What can hang from each mark:
Z_363: Z_25 Z_699
Z_626: Z_337 Z_699
Z_699: Z_25 Z_279 Z_363
Z_337: Z_626 Z_699
Z_279: Z_337 Z_363
Z_25: Z_279 Z_363 Z_699

Known rows, with every way that one mark hangs from another:
{Z_626 {Z_337 {Z_699 Z_279 Z_363}}}: [  3  -3  39  14  13  -1  16  -2  10 -20   6  40 -13  16 -14   4 -51  44
   6  18]
{Z_699 {Z_25 Z_363} {Z_279 Z_337}}: [  9  -7   4  26  35  -6   2  31  14   8  -2   1   9  12  12   3 -50 -12
  32  29]
{Z_699 Z_25 Z_363}: [ 16  -6  11  16  16 -13   6  31 -13  12   6 -13  36   7 -34   7 -55  -4
  33  16]
{Z_363 Z_25 {Z_699 Z_279}}: [ 11  -2  20   5  -1  -8  -4   0  17  10  14  -7  32  23 -29 -11   8 -25
 -13  37]
{Z_699 Z_279}: [  4  13   7  15  35 -21  16   9   0   5   0  -4  -1  16 -10  -1 -13  14
  26  45]
{Z_626 Z_337 {Z_699 Z_25 Z_279}}: [ -1  -1  22  20  56   4  22  -7   5 -21   9  25 -25  21  17  -5 -42  84
  -1  33]
{Z_25 {Z_699 {Z_279 Z_337 Z_363}}}: [ 13   2  25  -1 -13 -10  11  12   9 -10   3  18 -11  21   1  -3 -15  14
 -29  20]
{Z_626 Z_337}: [  8   0  24  14   7  -2  21 -18 -15 -15   8  42 -29  15   1  -5 -36  44
 -11  12]
{Z_699 Z_25 {Z_279 {Z_337 Z_626}} Z_363}: [  4  -4  10  35   6 -14   1  24  21  12   3  -2  27   4 -22  14 -65  10
  72  24]
{Z_363 {Z_25 {Z_279 {Z_337 Z_626}} Z_699}}: [ 10 -13  30  20 -21  -7  -5 -10  16 -14   4  10   7  17   0  -3  21 -46
 -24  20]
{Z_626 {Z_337 {Z_699 {Z_363 Z_25}}}}: [  9 -13  42   9  -9   6  10  -9   2 -21  12  42  -6  14 -21   4 -45  15
 -10   3]
{Z_626 Z_337 Z_699}: [  3   0  39   9  20   7  25 -27  -9 -30  11  45 -58  21  17  -8 -26  87
 -36  13]
{Z_337 Z_626 {Z_699 {Z_25 Z_279} Z_363}}: [ -1 -15  28  19  -1 -18   2  10  19 -17   4  12  20  -7 -38  13   1  -9
  38   6]
{Z_25 {Z_279 {Z_337 Z_626} Z_363} Z_699}: [ 15  -8  41   6 -31 -11   7   3  22 -27  -3  41 -24  10  19  -2  15 -10
 -45   3]
{Z_337 Z_626 {Z_699 Z_25 Z_279 Z_363}}: [ -7  -8  19  20  10 -19   4  12  22  -6   7   4  24  -3 -54  15 -14   4
  64  17]
{Z_363 Z_25 {Z_699 {Z_279 Z_337}}}: [ 12  -5  22   7 -29  -2  -9  -6  22   7  15   4  22  21 -10  -9  -5 -16
 -18  28]
{Z_363 {Z_25 Z_279 Z_699}}: [ 14  -9  26  12  12 -11   0   5   5  -8   2  -6  20  24  -7  -7  23 -55
 -33  34]
{Z_279 {Z_363 Z_25}}: [ 28  -6  19 -11  -6  -5   9  17  -2   1   4  25   9   4 -18  -2 -17 -50
 -21   9]
{Z_699 Z_25}: [ 10  -5  -4  11  18 -14   9  12 -21   3   7  -9  22   5 -15  -1 -18   3
  17  19]
{Z_337 Z_699}: [  4  -4  23  -5 -14 -12  10  -7  -9 -19   7  12 -10   6 -17   1  10  15
 -12  10]

Rows:
[  7  -9  46  25  20  -4   5   4  26 -19  -9  37 -54   8  35  -1   1 -13
 -15  12] => {Z_25 {Z_279 {Z_337 {Z_626 Z_699}}} Z_363}
[  7 -13  40  20  64  10  17   3   8 -29   2  40 -39  19  34  -7 -33  45
 -31  18] => {Z_626 Z_337 {Z_699 {Z_25 Z_279 Z_363}}}
[  7   0   7   6  13 -14   3  10   7   8  13 -10  31  16 -20  -9  -5  21
   3  32] => {Z_363 {Z_699 Z_25 Z_279}}
[ 21 -10   8   8   3  -9   5  26   6  -9  -3  20  16   1  30   0 -28 -14
  -6  13] => {Z_699 {Z_25 {Z_279 Z_337 Z_363}}}
[ 20  -7  34  21  -7  -7  -2  18  11   4  -1   5  20  14  -8   5 -42 -44
   7  22] => {Z_699 {Z_363 {Z_25 {Z_279 Z_337}}}}
[ 12   2  30   0   8   1  11   3  19 -13   4  23 -28  16  21  -3 -23  28
 -22  26] => {Z_626 {Z_699 {Z_279 Z_337 {Z_363 Z_25}}}}
[ 11 -15  30   3   9   2  15   3   7 -33   5  54  -6   5  12  -1 -30  22
 -23   4] => {Z_626 {Z_337 {Z_699 {Z_25 {Z_279 Z_363}}}}}
[ 16 -11  10  14  -3 -12   5  17  12 -11  -2  25   9  -5  18   4 -17 -15
   8   8] => {Z_699 {Z_25 {Z_279 {Z_337 Z_626} Z_363}}}
[ 20 -10  32 -18 -61   1   8   4   8 -24   4  53 -27  -2  16   4 -27  10
 -37 -16] => {Z_279 {Z_337 Z_699} Z_363}
[  5  -1  -7  24  13 -13   5  15   6   5   3  -5  21  11  12   3 -42  19
  37  34] => {Z_699 Z_25 {Z_279 Z_337}}
[ 20  -5  32  19  15 -12   2  23   7   7  -1  -3  27  15 -23   3 -30 -50
  11  29] => {Z_699 {Z_363 {Z_25 Z_279}}}
[  6 -13  35  14  49  13  19  -3  -5 -24   9  39 -42  18  16  -6 -42  58
 -27   9] => {Z_626 Z_337 {Z_699 {Z_25 Z_363}}}
[-11   0  20  14   0 -20  10 -15  17 -17   6  17 -12  -1 -36   8  25  15
  38  20] => {Z_337 Z_626 {Z_699 Z_279}}
[  7  -6  23  13 -34  -4  -9 -16  28   6  15  10  17  15 -21  -7   6 -16
  -4  22] => {Z_363 Z_25 {Z_699 {Z_279 {Z_337 Z_626}}}}
[ 10  -1  17   3  19  -2  13  15  13 -13   4  16 -16  11  25  -1 -34  50
  -8  23] => {Z_626 {Z_699 Z_25 {Z_279 Z_337 Z_363}}}
[  0  -6  20  18 -33  -3   7 -24   1 -15  11  25 -35   0   9   3 -11  49
   6  -2] => {Z_279 {Z_337 {Z_626 {Z_699 Z_25}}}}
[  9  -8  32   3   8   4  15  -4  15 -24   8  53  -9  13  -6   0 -33  12
 -13  16] => {Z_626 {Z_337 {Z_699 {Z_279 {Z_363 Z_25}}}}}
[ 13 -13  25  13 -17  -4  -4  -3  15 -14   1  15  11  11  17  -1   4 -45
 -17  22] => {Z_363 {Z_25 {Z_279 {Z_337 Z_699}}}}
[  4  -6  23  10  21 -12  14  -3  10 -19   4  24 -23  -3  -6   1  16  20
   5  11] => {Z_337 {Z_626 {Z_699 {Z_25 {Z_279 Z_363}}}}}
[ 13 -14  43  14   8  -4   1  16  24 -21 -10  34 -32  11  38   0  -6 -31
 -26  11] => {Z_25 {Z_279 {Z_337 Z_699}} Z_363}
[  6  -8  42   8  -8   2  15  -9  -2 -24   9  46 -20  13 -16   3 -47  42
 -10   2] => {Z_626 {Z_337 {Z_699 Z_363}}}
[ 16 -16  15  22  31  -7   1  29   8  -4  -7   9   5   8  28   0 -27 -33
   2  18] => {Z_699 {Z_25 {Z_279 Z_337} Z_363}}
[ 19   1  15   5  -7  -5   6  17  20   2   0  24   2  11   9   1 -39 -23
   4  26] => {Z_699 {Z_279 Z_337 {Z_363 Z_25}}}
[  8  -3   9   8 -13  -9  -2   5  13   5  13  -1  23  15   0  -7 -16  30
  -3  23] => {Z_363 {Z_699 Z_25 {Z_279 Z_337}}}
[  3   2  30   6  10 -16   9  18  13  -8   3   2   9  12 -32   8 -25  13
  23  28] => {Z_337 {Z_699 Z_279 Z_363}}
[  9 -13  26   8  11 -13   3  26   8 -15   1  -1  30   5 -16   8 -20  -8
  11  15] => {Z_337 {Z_699 {Z_25 Z_279} Z_363}}
